Every row comes from one small tree of marks. The marks that hang from a mark follow it in brackets, in the order of their numbers. Every link used is in the known rows. Which tree was each row made from?
Known rows:
J716(J587(J459(J737)) J692(J761)): [-2.28  3.15 -2.98  0.98  0.49 -0.93 -2.50 -2.66  1.20  3.42 -0.37  4.93
 -0.26 -3.36 -0.99  1.99 -0.26  0.34 -1.81  1.38  2.82  4.53]
J737(J459(J77) J761): [-0.81  0.69 -1.11 -0.38 -2.72 -0.45  0.90 -0.49 -1.63 -0.82  0.80 -1.76
 -0.45 -1.05  0.54 -0.73 -1.34  0.47 -1.14  2.31  1.29 -1.82]
J560(J737(J459(J587) J761)): [ 3.32 -1.97  2.68  1.20 -0.20  0.27 -0.44  0.85  0.98 -1.81 -0.64 -0.52
  0.57  0.90 -2.94 -2.19 -1.82  0.39  0.20 -2.83  0.11 -0.67]
J587(J459): [ 1.54  3.26 -0.36  0.92 -0.36  3.46 -1.10 -0.36  1.88 -2.23 -1.35 -0.85
  1.78 -1.36 -2.03  1.98 -3.73  1.62 -0.06  0.55  1.72  0.24]
J692(J761): [-1.33 -0.75  2.69 -0.80  1.84  0.98 -1.83 -0.58  1.52  1.03 -2.01 -0.46
  2.69 -1.06 -0.64  0.50 -3.07  1.31  0.17  0.71  2.13 -1.12]
J737(J459(J77) J761(J692)): [-0.71  0.13 -1.26 -0.25 -3.43 -2.32  1.13  0.96 -2.14  0.06  0.73 -0.23
 -0.54 -0.48  2.42  0.57 -0.13 -0.33 -1.07  2.80 -0.45 -3.10]
J77(J560(J737)): [ 0.98 -0.16  1.93  0.23  3.83  2.76  1.77  0.94 -1.81 -2.40  0.03  0.57
 -0.74  2.19  0.18 -1.00  0.20  1.62  0.40 -1.01  0.02 -1.14]
J587(J459(J77 J737) J716): [-0.77  2.42 -2.04 -0.33 -1.15  0.71 -0.06 -0.03  0.61  1.81  0.94 -1.49
 -1.30 -0.11 -0.62  0.05  1.01 -1.44 -0.05  0.83 -1.33  1.86]
J716(J587 J692): [-3.16  2.07  0.44 -1.35  2.49 -0.35 -0.91 -3.52  2.07 -0.09 -1.09  1.57
  0.54 -2.49 -2.27  1.09 -0.82  1.42  0.02  0.39  1.77  0.29]
J737(J459(J587(J716)) J761(J692)): [ 0.77 -4.64  2.28 -0.86 -2.08 -2.90 -0.82  1.58  2.80  0.40 -0.90 -1.47
  2.34  0.28 -0.23  0.22  0.99 -1.72  1.36 -2.37 -3.48 -1.66]
J737(J761): [ 1.64  1.90  2.08  0.43 -1.57  0.77 -0.10 -0.73  2.20 -3.73 -0.17 -0.17
  0.99 -0.96 -1.96 -2.05 -4.25  2.09  1.27  0.87  1.99 -0.95]
J459(J77 J737): [-1.53  2.58 -0.65  0.53  0.35 -0.42 -0.42 -0.96 -0.28  1.31  1.05 -0.62
 -1.80  0.46 -0.46 -1.46 -0.01  0.32 -0.11  1.70  0.48 -0.15]
J587(J459 J716): [ 0.27  0.93  0.92 -1.22  0.24  2.68 -0.76 -0.22  2.93 -1.52 -1.01 -2.26
  2.03 -0.89 -2.70  1.39 -1.77  0.07  0.93 -0.82 -0.40  0.56]
J77(J560(J737(J459 J761(J692)))): [ 1.71 -1.43 -0.03  1.09 -0.43 -0.61  2.66  2.36 -3.61 -2.14  1.41  2.76
 -1.63  2.04  2.31 -1.00  1.71  0.31 -0.69 -0.11 -1.02 -1.97]
J716(J587(J459) J692(J761)): [-2.36  1.98 -1.71 -0.84  0.73  0.34 -2.20 -2.20  1.08  2.13 -2.05  3.10
  1.79 -4.14 -0.19  4.28 -1.97  0.67 -1.42  1.59  3.00  2.43]
J560(J737): [ 1.24  1.07  3.69 -0.05  3.30  2.49  0.07 -0.20  1.05 -2.13 -1.08 -0.56
 -0.07  1.19 -3.70 -1.99 -2.33  1.60  0.46 -1.41  0.64 -1.30]
J737(J459): [-1.67 -0.10  0.74  0.21  1.39  1.55 -0.85 -1.65  0.67 -0.71 -0.49 -2.03
  1.41 -0.36 -2.25  0.13 -1.31  1.27 -0.74 -0.44  1.19 -1.64]
J77(J560): [-0.78  0.19  0.70  0.16  2.10  2.02  0.72 -0.13 -0.77 -2.07 -0.30 -0.20
  1.09  0.75  1.95  0.93 -0.34  1.73  0.95  0.51  0.82 -1.20]
J560(J737(J459(J587))): [ 1.19 -2.66  2.94  0.69  3.40  1.55 -1.25  0.16  1.06  0.21 -1.61 -1.59
  1.21  1.50 -3.30 -0.44 -0.54  0.32 -0.15 -3.66 -0.50 -1.35]
J716(J692): [-2.78 -0.18  2.16 -1.25  2.59 -1.05 -1.04 -2.41  2.77  0.46 -0.69 -0.16
  2.10 -0.69 -1.67 -0.35 -0.62 -0.26 -0.01  0.14  1.88 -0.90]
J459(J77(J560) J587 J737(J761)): [ 1.53 -0.25 -1.77  1.86 -2.41 -1.91  0.63  1.60 -1.90  0.43  1.70  1.26
 -1.71  1.64  5.14 -1.07  1.54 -0.26  1.12  1.32 -0.65  0.78]
J459(J77(J560) J587): [-0.41 -1.93 -0.26 -0.57  0.83  0.83  0.09  1.62 -1.82  0.96 -0.97 -1.60
  0.85  1.14  5.03  3.09  1.11 -0.12  0.94  0.83 -0.76 -1.53]
J560(J737(J459(J587(J716)) J761)): [ 1.99 -4.42  3.65 -0.84  0.47 -0.53 -0.03  0.98  2.07 -1.00 -0.36 -2.20
  0.83  1.35 -3.56 -3.05  0.23 -0.87  1.08 -4.30 -2.23 -0.36]
J77(J560(J737(J459(J587) J761))): [ 3.18 -3.32  1.02  1.54  0.47  0.51  1.10  1.81 -2.12 -2.19  0.35  0.81
 -0.16  1.98  1.11 -1.05  0.85  0.48  0.23 -2.22 -0.44 -0.66]

Which tree is each row?
[-3.65 -3.54  1.25 -2.26  1.68 -4.72 -1.46 -0.96  2.96  5.76  0.41 -1.64
  0.49  0.93  0.17 -1.04  4.44 -3.91  0.86 -1.46 -2.32  1.19]	J459(J77 J587(J716(J692)) J737)
[ 2.95  0.36  1.70  0.74  0.50  1.46  2.57  1.47 -1.83 -4.16  1.20  1.79
 -1.31  1.81  0.56 -2.95 -1.00  1.78  1.01 -0.10  0.88 -0.52]	J77(J560(J737(J761)))
[-1.83 -5.63  2.36 -2.00 -0.48 -4.34 -1.24 -1.27  3.79  1.60 -0.12 -2.01
  3.04 -0.47 -1.49 -1.26  1.97 -2.73  0.69 -2.70 -1.12 -0.06]	J737(J459(J587(J716(J692))) J761)
[ 0.55  4.73 -3.31  1.71 -1.74  1.37 -0.56 -0.18 -0.62  0.99  0.69  0.06
 -1.63 -0.69 -0.08  0.90 -0.96  0.19 -1.03  2.23  0.86  1.73]	J587(J459(J77 J737))
[ 0.97 -1.97 -0.43  0.05 -3.67 -2.98 -0.39  1.94 -0.59  1.38 -0.44 -0.94
  0.71 -0.33  3.20  1.98  0.19 -1.33 -0.21  1.13 -1.49 -2.67]	J737(J459(J77 J587) J761(J692))
[ 1.96  0.20  1.79  0.87 -0.05  0.90  1.07 -0.35 -0.43 -2.90  0.48 -0.06
 -0.69  0.57 -3.60 -3.42 -2.13  1.35 -0.65 -1.09  1.08 -1.04]	J560(J737(J459 J761))
[ 1.28  2.89 -2.45  0.10 -4.41 -0.69  0.52  0.46  0.55 -0.22  1.97 -0.39
 -2.06 -0.59 -0.35 -1.82 -0.30 -1.06  0.52  1.76 -1.01  2.20]	J587(J459(J77 J737(J761)) J716)
[-4.11  0.04  0.91 -2.16  2.68 -1.43 -1.87 -3.05  1.55  2.59 -1.88  2.48
  1.91 -3.07 -0.47  1.63 -0.99  0.89 -0.76  0.96  2.60  0.63]	J716(J587 J692(J761))
[-1.39 -4.69  2.76 -1.49  2.10  0.02 -1.99 -0.52  3.58  1.41 -1.61 -3.91
  3.05  0.35 -2.50  0.80  0.81 -1.26  1.01 -3.73 -2.29 -1.03]	J737(J459(J587(J716)))
[-1.34  1.11 -3.48 -0.12 -0.77  0.60  1.46  0.88 -2.33  1.42  1.72 -0.32
 -1.83  0.85  3.33  1.11  3.55 -1.41  0.03  1.40 -1.78  2.08]	J587(J459(J77(J560) J737) J716)
[ 0.04  3.67 -4.88  2.06 -1.09  1.46  0.92  0.76 -3.64  0.60  1.67  1.57
 -2.37  0.53  4.22  2.07  1.52  0.07 -1.00  2.78  0.51  1.80]	J587(J459(J77(J560) J737))
[ 0.99 -3.80  1.20  0.99  3.63  1.75  0.34  1.21 -1.92 -0.24 -0.76 -0.54
  0.48  2.59  0.70  0.72  2.04  0.09 -0.34 -3.16 -0.85 -0.98]	J77(J560(J737(J459(J587))))
[ 2.15 -0.47  1.69  0.85 -0.80 -0.87  1.17  1.28 -0.80 -1.98  0.49  1.44
 -1.15  0.91 -1.84 -2.19 -0.63  0.55 -0.77 -0.65 -0.70 -2.11]	J560(J737(J459 J761(J692)))
[ 0.25  7.27 -4.82  1.52 -1.43  2.25 -0.59 -1.57 -1.23  0.40  0.28  1.84
 -3.25 -2.30 -0.52  2.31 -1.21  1.68 -1.07  2.63  0.71  2.75]	J716(J587(J459(J77 J737)))
[-0.88 -4.82  2.57 -2.56  2.62 -0.17 -0.02  1.12 -0.16  2.74 -1.18 -4.18
  0.26  1.62 -1.81 -0.21  2.64 -2.30 -0.03 -3.03 -3.19 -1.63]	J560(J737(J459(J77 J587(J716))))
[ 1.77  2.01 -2.42  0.17  0.68  3.56  2.24  2.44 -4.65 -1.08  0.40  0.28
 -2.04  1.16  3.00  2.31  0.63  0.29 -1.03  1.74  0.07 -0.04]	J587(J459(J77(J560(J737))))
[-0.08  1.03 -0.86  0.31 -2.47 -3.12 -0.39 -1.50  3.51  0.13  2.23  1.73
 -0.26 -1.12 -2.26 -2.90  0.88 -2.16  0.45 -0.22  0.22  3.68]	J587(J459(J737(J761)) J716(J692))
[-1.12 -2.03  1.47 -1.24  0.68 -1.77 -1.38  0.32  2.32  3.40 -0.16 -2.75
 -0.01  1.30 -0.31 -1.02  2.27 -1.97  1.71 -1.42 -3.12  0.38]	J459(J77 J587(J716) J737)
[ 0.63  5.74 -3.63  2.02 -2.68 -1.41 -0.84 -2.87  1.61 -1.07  1.30  5.04
 -1.90 -2.98 -1.86 -0.80 -1.24  0.91 -0.66  1.41  2.50  4.55]	J716(J587(J459(J737(J761))) J692)
[-3.58 -6.97  4.53 -3.64  3.07 -3.65 -2.83 -0.68  4.90  5.38 -2.61 -1.54
  4.92 -0.65 -0.04  1.21  1.04 -3.12  1.25 -2.46 -0.60  0.27]	J459(J587(J716(J692(J761))))
[-0.25 -0.71 -1.53  1.33  0.81 -0.59 -0.14  0.95 -1.84  2.21  0.48  0.20
 -1.05  2.05  4.57  0.83  2.73 -0.55  0.53  0.43 -1.18  0.23]	J459(J77(J560) J587 J737)
[ 3.77  2.67 -2.43  0.84 -2.40  2.19  3.03  2.97 -4.76 -3.10  1.12  1.40
 -2.59  0.72  3.48  0.50 -0.61  0.84 -0.36  2.34  0.85  0.19]	J587(J459(J77(J560(J737(J761)))))
[ 3.36  7.08 -3.61  3.14 -4.51  0.32 -0.33  0.10  0.73 -2.41  0.66  5.68
 -2.49 -2.24 -0.66  0.88 -1.91  2.19 -0.01  2.05  0.09  2.79]	J716(J587(J459(J737(J761(J692)))))
[-0.51 -1.54  0.31  0.57  3.72  2.37  1.85  0.25 -3.38 -1.22  0.37 -0.05
 -0.93  2.28 -0.06 -0.65  1.76  1.18 -1.21 -1.32  0.16 -1.44]	J77(J560(J737(J459)))
[-3.27 -2.69  1.27 -2.79  1.05 -1.57 -1.63 -0.94  3.08  3.47 -1.45 -0.25
  3.57 -2.03 -0.52  1.92  0.19 -2.38 -0.45 -0.20  1.07  1.52]	J587(J459 J716(J692(J761)))
[-0.95 -0.31 -2.81 -0.06 -2.35 -0.51  2.45  0.43 -4.71 -1.29  1.87 -0.73
 -1.13  0.25  4.71  0.43  1.26  0.27 -0.87  2.78  0.65 -1.69]	J737(J459(J77(J560)) J761)
[-2.41 -4.42  1.07 -2.41  0.92 -0.90 -0.98  0.18  0.80  3.17 -1.19 -5.00
  2.00  0.46  0.11  1.60  2.10 -2.06  0.40 -1.70 -2.51 -1.72]	J737(J459(J77 J587(J716)))
[ 2.43 -1.77  1.00  0.08 -1.20 -0.53  0.37  1.50 -1.44 -0.07 -0.14 -1.65
 -0.80  0.92 -0.34 -1.35 -0.64 -0.68 -0.50 -0.95 -0.32 -1.46]	J560(J737(J459(J77 J587) J761))
[ 1.41 -0.94  0.13  1.17  0.48  1.15  2.66  0.71 -3.30 -3.47  1.45  1.23
 -1.55  1.74  0.40 -2.42  0.51  1.14 -0.65 -0.61  0.81 -0.80]	J77(J560(J737(J459 J761)))
[-1.37  4.21 -2.10 -0.36  0.43  1.47 -1.23 -2.93  1.55 -0.47 -1.15  2.18
  0.78 -3.34 -2.14  3.47 -1.61  1.11 -0.96  1.03  2.17  2.00]	J716(J587(J459) J692)
[-1.13  0.04 -2.55 -1.92 -0.54  2.17  1.81  1.42 -2.38  0.01  0.10 -2.13
 -0.01  0.30  3.91  3.38  1.84 -1.16  0.39  1.61 -1.34  0.04]	J587(J459(J77(J560)) J716)
[ 0.51  3.10 -0.90  1.02 -2.82 -1.40  0.45 -0.54 -0.43 -0.54  1.90  0.45
 -2.40 -0.13  0.16 -3.51 -1.33  0.67  0.32  2.72  1.05  0.39]	J459(J77 J737(J761))
[ 1.91  2.36  0.44  2.10 -2.74 -2.43 -0.19  0.48  1.89 -1.32  1.26  3.01
 -1.24  0.31 -0.28 -2.91 -1.18  0.78  0.75  1.06 -0.41  0.00]	J459(J737(J761(J692)))
